Every row comes from one small tree of marks. Brackets hold a mark, then the marks that hang from it, in the order of their numbers. Every link used is in the known rows. Which tree was each row made from?
Known rows:
(j213 (j399 (j197 j717)) j593): [  4.7   8.4   0.9 -26.5   2.7 -22.2  42.6  54.6  43.8   1.1  -4.8 -28.7
 -21.3  31.1  23.5 -24.5  56.6 -25.6   4.4   6.4 -27.1   0.1  48.9 -23.3]
(j213 (j399 j67 (j197 (j717 j936))) (j593 j693)): [ 23.6  29.7 -21.4 -49.7 -32.6  -2.6  55.0  16.6  41.1   4.3 -24.8 -17.9
  14.8  31.4  45.5  -5.5  53.1   6.8  -7.5   2.6 -53.1 -20.4  65.8   0.7]
(j693 (j593 (j213 (j399 (j197 j717))))): [ 35.8  51.3  10.9 -39.9  16.5  -5.9  36.3  54.4  43.2  14.4  16.5 -32.6
  -7.2  19.7  27.7 -15.8  45.1   7.1  10.9   7.8 -55.4 -12.5  25.1 -33.8]
(j431 (j399 (j197 (j717 j175)))): [  4.8  30.2  -8.4 -36.0   2.8  10.8  19.3  29.9   2.0  10.1   6.4 -40.9
 -15.6  21.7  24.3  10.7  70.5  -6.1 -25.3   2.1  -6.6   3.5  24.1  10.2]
(j717 j175): [  6.7  22.6   4.3 -35.3 -13.3  -0.8 -12.7   4.2 -17.7  18.0  -5.5 -22.3
 -26.1  18.5  25.8  -4.6  34.8  12.6 -26.4  -9.2  14.5  20.3  12.5   5.3]
(j197 (j399 (j213 (j593 j693))) (j717 j175)): [ -0.7  63.1  11.1 -50.2  -9.5  -5.0  15.0  32.2  14.6  22.4 -19.0 -28.3
   4.4  37.8  61.8  -4.3  42.3  -2.0 -15.1   5.2 -15.9  -5.8  41.8  -4.0]
(j693 (j593 (j213 (j399 j67 j197)))): [ 70.7  55.7  30.6 -32.1 -10.4 -14.1  32.9  41.3   7.6   8.4  10.9 -32.6
 -22.6  19.2  61.7  -8.2  38.6  46.0  -0.6  -1.1 -56.0 -27.9  37.7  -1.1]
(j399 j67 (j197 j717)): [  9.5   5.7  10.5 -39.3   4.8  39.9  35.2  25.0  28.7  18.6  -8.3 -36.3
 -14.4  13.0  31.6  -7.1  65.3  23.0 -18.8  -4.8 -30.1   9.1  65.7  -7.7]
(j593 (j213 (j399 j197)) j693): [ 30.1  64.9   0.4 -37.5 -52.2   1.8  20.3  19.5  33.8  -8.0  16.4 -24.8
 -16.4  18.9  62.8 -12.5  18.0  14.1   8.2  19.0 -53.7 -11.5  13.5  23.5]
(j693 (j593 (j213 (j399 j67)))): [ 63.8  50.1  36.6 -32.8  12.9 -32.3  17.1  42.6 -10.8  14.5   4.2 -23.8
 -28.9  29.6  55.7  -8.5  26.1  42.5   7.1  -6.6 -42.3 -17.8  38.5 -18.2]
(j67 (j399 (j197 j717))): [  9.3   1.3  -1.3 -36.9 -16.7  11.7  27.9  48.9  53.6  13.7   9.2 -18.2
 -11.6  15.6  20.6 -16.1  56.9 -11.6  -2.6  23.4 -12.0  23.1  43.8 -18.1]
(j593 j693): [ -8.7  18.5  10.6 -38.1 -34.1   1.9  -6.0   3.2  13.8  17.8  -3.4 -12.2
 -14.9   9.8  37.9 -16.3  18.7   4.2  -7.0  18.8 -19.4  17.9  11.8  -2.5]
(j399 j67 (j197 (j717 j175)) (j213 (j593 j693))): [ 36.5  77.9  21.0 -59.4 -47.1  30.4  39.1  -7.1   8.7  14.2 -38.7 -51.3
  -6.3  32.6  81.1   4.6  76.2  31.1 -42.4  -7.0 -50.2 -13.7  74.0  23.9]
(j693 j593): [  9.5  14.1  25.4 -26.3   4.5 -23.5   2.7  20.4   0.8  33.8   6.3 -14.2
 -17.9   7.7  21.2 -23.6  26.0   6.7  -7.2   7.8 -14.7  13.1   5.9 -39.2]
(j431 (j399 j67 (j197 (j717 j175)) (j213 j593))): [ 44.2  72.7  20.8 -30.8  -9.5  -5.2  42.8  23.5 -21.1   4.7 -14.8 -55.1
 -12.0  37.8  66.8  18.5  85.7  31.5 -40.4 -14.6 -32.2 -24.6  76.5  28.8]
(j693 (j593 (j213 (j399 j67 (j197 j717))))): [ 58.7  48.9  23.4 -46.1  18.4   0.7  45.8  52.9  32.9  13.8   0.7 -42.6
 -13.6  25.7  48.8  -6.3  57.4  32.6   1.5  -0.2 -64.0 -23.1  54.6 -20.6]
(j593 (j213 j399)): [ 23.9  42.9   5.3 -23.2   2.9 -25.5   2.6  38.1   6.2  -2.8  20.2 -15.6
 -30.4  24.9  31.9 -15.3   9.7  15.8  12.9  -5.4 -17.7   5.2  26.6   0.4]
(j175 (j717 j936)): [-13.0  28.8 -13.1 -24.4  15.7 -10.9  14.1  -3.6  -2.4   8.7  10.1  -4.4
  16.7   2.9  12.3 -13.6  38.5  22.8  -6.9   0.2   1.2  17.6   9.6 -23.1]
(j213 (j399 j67 (j197 j717)) (j593 j693)): [ 26.2  23.6  12.2 -47.6 -26.8  -8.1  44.4  35.6  46.0   2.9 -26.9 -26.6
 -17.9  41.2  62.9  -8.5  61.6  -2.2  -5.4  14.2 -53.8 -13.2  71.4  -3.8]
(j67 (j399 j197)): [ 23.2  11.1   6.6 -27.9 -44.9  -4.3  18.3  39.6  28.9   9.0  17.0 -12.7
 -19.9   7.2  33.9 -16.0  36.6   3.8  -4.9  25.8  -4.9  17.1  28.5   2.3]
(j213 j399 j593): [ 13.4   9.1  12.5 -18.8  -4.0 -55.4  12.5  44.8   5.3  -0.3   0.5  -7.9
 -33.0  35.6  30.9 -22.6  24.5 -15.3   3.5   0.4  -4.1   7.0  37.8 -19.0]
(j213 j593): [ -3.4  13.9  15.1 -25.1  -2.1 -30.4  13.5  20.2   5.6   8.5 -10.5 -16.4
 -22.7  26.6  27.5 -14.6  18.8  -4.9  -3.9  -2.2  -1.9  21.7  33.8 -19.0]

Write each row's tree:
[ 31.9  10.1  11.6 -33.4   3.9 -16.3  44.9  55.5  33.2   0.6 -16.5 -32.9
 -25.3  36.1  43.1  -8.0  66.0   2.2  -6.2  -3.7 -34.0  -8.9  79.8 -16.2] : (j213 (j399 j67 (j197 j717)) j593)
[ 26.2  67.4  -7.0 -51.0 -42.4  30.3  64.4 -13.3  30.3  15.9 -28.4 -28.8
  36.6  17.7  55.5  -5.7  55.8  36.9 -23.6  -8.9 -70.6 -18.8  81.2  16.0] : (j399 j67 (j197 (j717 j936)) (j213 (j593 j693)))
[ 18.1  68.7 -27.3 -44.6 -22.9  20.6  48.2  -7.5   5.6  17.4 -15.0 -38.1
  30.1  21.7  27.0  -3.0  56.4  19.0 -31.6 -24.4 -29.4 -11.5  52.0  11.2] : (j399 (j197 (j717 j175 j936)) (j213 j593))
[ 31.3  24.6  28.9 -35.4 -30.1 -43.2  13.8  27.1   8.6  -1.5 -21.0  -8.2
 -31.9  40.3  67.0 -12.5  30.5   6.2  -3.9   6.7 -28.0  -7.1  55.4   1.1] : (j213 (j399 j67) (j593 j693))
[ 22.1  57.2  34.7 -31.4 -24.0 -19.0  27.2  35.3   4.7  16.5 -11.5 -22.9
  -5.6  27.7  87.2  -7.5  22.8  33.0  -9.0   4.1 -34.9 -17.9  66.1   8.8] : (j197 (j399 j67 (j213 (j593 j693))))
[ 41.1  51.7  23.1 -29.9   7.9 -42.2  10.1  42.3   3.1  11.3  17.6 -16.1
 -20.1  24.0  36.8 -19.8  12.8  16.8  13.1   3.8 -30.8  -5.1  12.0 -28.6] : (j693 (j593 (j213 j399)))
[-15.1  47.9  14.4 -39.3   1.9  -8.7  32.3  46.1  37.1  21.4  -7.3 -21.3
   7.2  25.4  53.3 -18.0  28.5  -6.5   4.9  14.6 -34.8  -3.9  52.7 -22.4] : (j197 (j399 (j213 (j593 j693))) j717)
[  8.9  11.1 -24.6 -45.2  -1.1  44.0  45.7   7.5  25.3  19.9 -10.5 -29.3
  19.4   3.8  15.3  -1.1  57.7  32.1 -15.4 -19.8 -34.3  -3.8  61.4   0.4] : (j399 j67 (j197 (j717 j936)))
[ 39.1  54.4   4.0 -44.6 -36.1  18.4  19.6  29.0  20.0  18.8   4.6 -35.2
  -9.5  18.3  40.2  -8.4  70.1  15.1 -30.6   8.2  -9.7  13.0  44.7  10.1] : (j67 (j399 (j197 (j717 j175)) j213))
[ 10.2  64.4  25.3 -32.9 -44.1 -16.7  17.9  -3.1   3.5  10.8 -12.5 -20.7
  -6.1  26.6  61.7 -23.6  27.1  12.0 -15.4   8.7 -36.4   6.0  40.7  -0.9] : (j399 (j213 (j593 j693)))
[ 51.6  67.4 -32.0 -58.0  -3.3  31.4  34.0  18.2   5.1   2.2  -5.5 -38.3
  10.6  27.6  40.4  15.4  53.8  45.5 -15.0 -30.6 -31.9 -24.2  55.7  33.8] : (j593 (j213 (j399 j67 (j197 (j717 j175 j936)))))
[ 47.8  60.1  30.3  -6.6 -28.6   0.7  35.9  22.5 -24.8   7.7  20.3 -42.3
 -17.9   8.6  64.1  -2.1  61.4  51.3 -31.9  -1.6 -39.8 -24.5  62.7  38.4] : (j431 (j399 j67 j197 j213))
[ 17.0  71.9  18.8 -32.4 -69.5  -0.4  33.9  -7.6  22.5   7.8  -6.5 -32.1
  -2.4  20.0  70.9 -22.3  38.0  12.8 -20.2  14.2 -56.1  -7.2  40.5  16.5] : (j399 j197 (j213 (j593 j693)))
[ 32.9  51.7  -3.4 -24.3 -19.7  -8.2  25.0  38.7  23.0  -8.9  25.1 -31.8
 -22.1  15.6  41.1 -15.4  23.8  23.6   7.7   1.4 -35.9  -7.9  23.6  11.6] : (j593 (j213 (j399 j197)))
[ 26.5  59.4  16.5  -4.8 -33.1  -7.9  29.8  23.5 -12.5   7.1  35.9 -37.6
  -9.1   6.1  48.8 -14.6  47.4  26.7 -22.8   7.4 -36.1 -14.0  33.3  28.1] : (j431 (j399 j197 j213))
[ 38.2  56.4   3.6 -52.8 -20.4  30.7  34.7  33.1  44.6  -3.2  -4.6 -34.1
 -18.0  29.7  68.3  -1.9  50.7  29.9  -0.4   8.3 -66.6 -15.4  58.6  14.0] : (j593 (j213 (j399 j67 (j197 j717))) j693)
[-15.1  16.8 -43.4 -47.9  26.6  16.9  11.6  33.7   7.8  31.9  -1.1 -18.2
  22.2   9.9   5.9   3.6  30.4   2.1  -6.1 -17.7  19.0   2.1  22.7  -6.5] : (j197 j399 (j717 j175 j936))
[ 16.9  19.2  -9.6 -38.3  -9.6   5.2  14.5  36.4  23.1  11.1   1.4 -31.1
 -23.0  24.1  25.2  -8.2  67.4  -6.5 -20.8   0.0 -11.1   2.7  26.6  -1.0] : (j213 (j399 (j197 (j717 j175))))
[ 28.7  39.4  29.1 -13.1   6.0   0.4  15.8  46.4 -13.1  25.1  10.5 -27.9
 -17.4   9.5  59.9 -11.5  30.0  48.8 -10.7 -11.2 -13.9 -14.8  61.5  11.8] : (j197 (j399 j67 j213))
[ 48.6  56.7  17.5 -28.5 -12.3 -25.4  29.4  41.0  21.3   9.5  22.1 -29.0
 -16.1  15.2  46.9 -18.8  25.1  20.4   5.8  10.1 -51.5 -16.8  12.3 -12.1] : (j693 (j593 (j213 (j399 j197))))
[ 56.0  50.4  11.3 -30.7 -16.1   2.2  28.9  37.0  12.0  -6.5  10.2 -33.8
 -31.0  19.8  64.0  -3.5  33.7  47.1  -0.4  -8.7 -44.8 -15.8  51.4  25.4] : (j593 (j213 (j399 j67 j197)))
[ -4.8  -6.9  12.8 -37.6  43.2  14.4  22.2  66.4  25.1  27.2  -4.6 -23.2
 -20.0  13.6  29.6  -1.1  39.9  16.1   1.9  -7.9  -6.0   6.6  62.4 -24.1] : (j197 (j399 j67) j717)
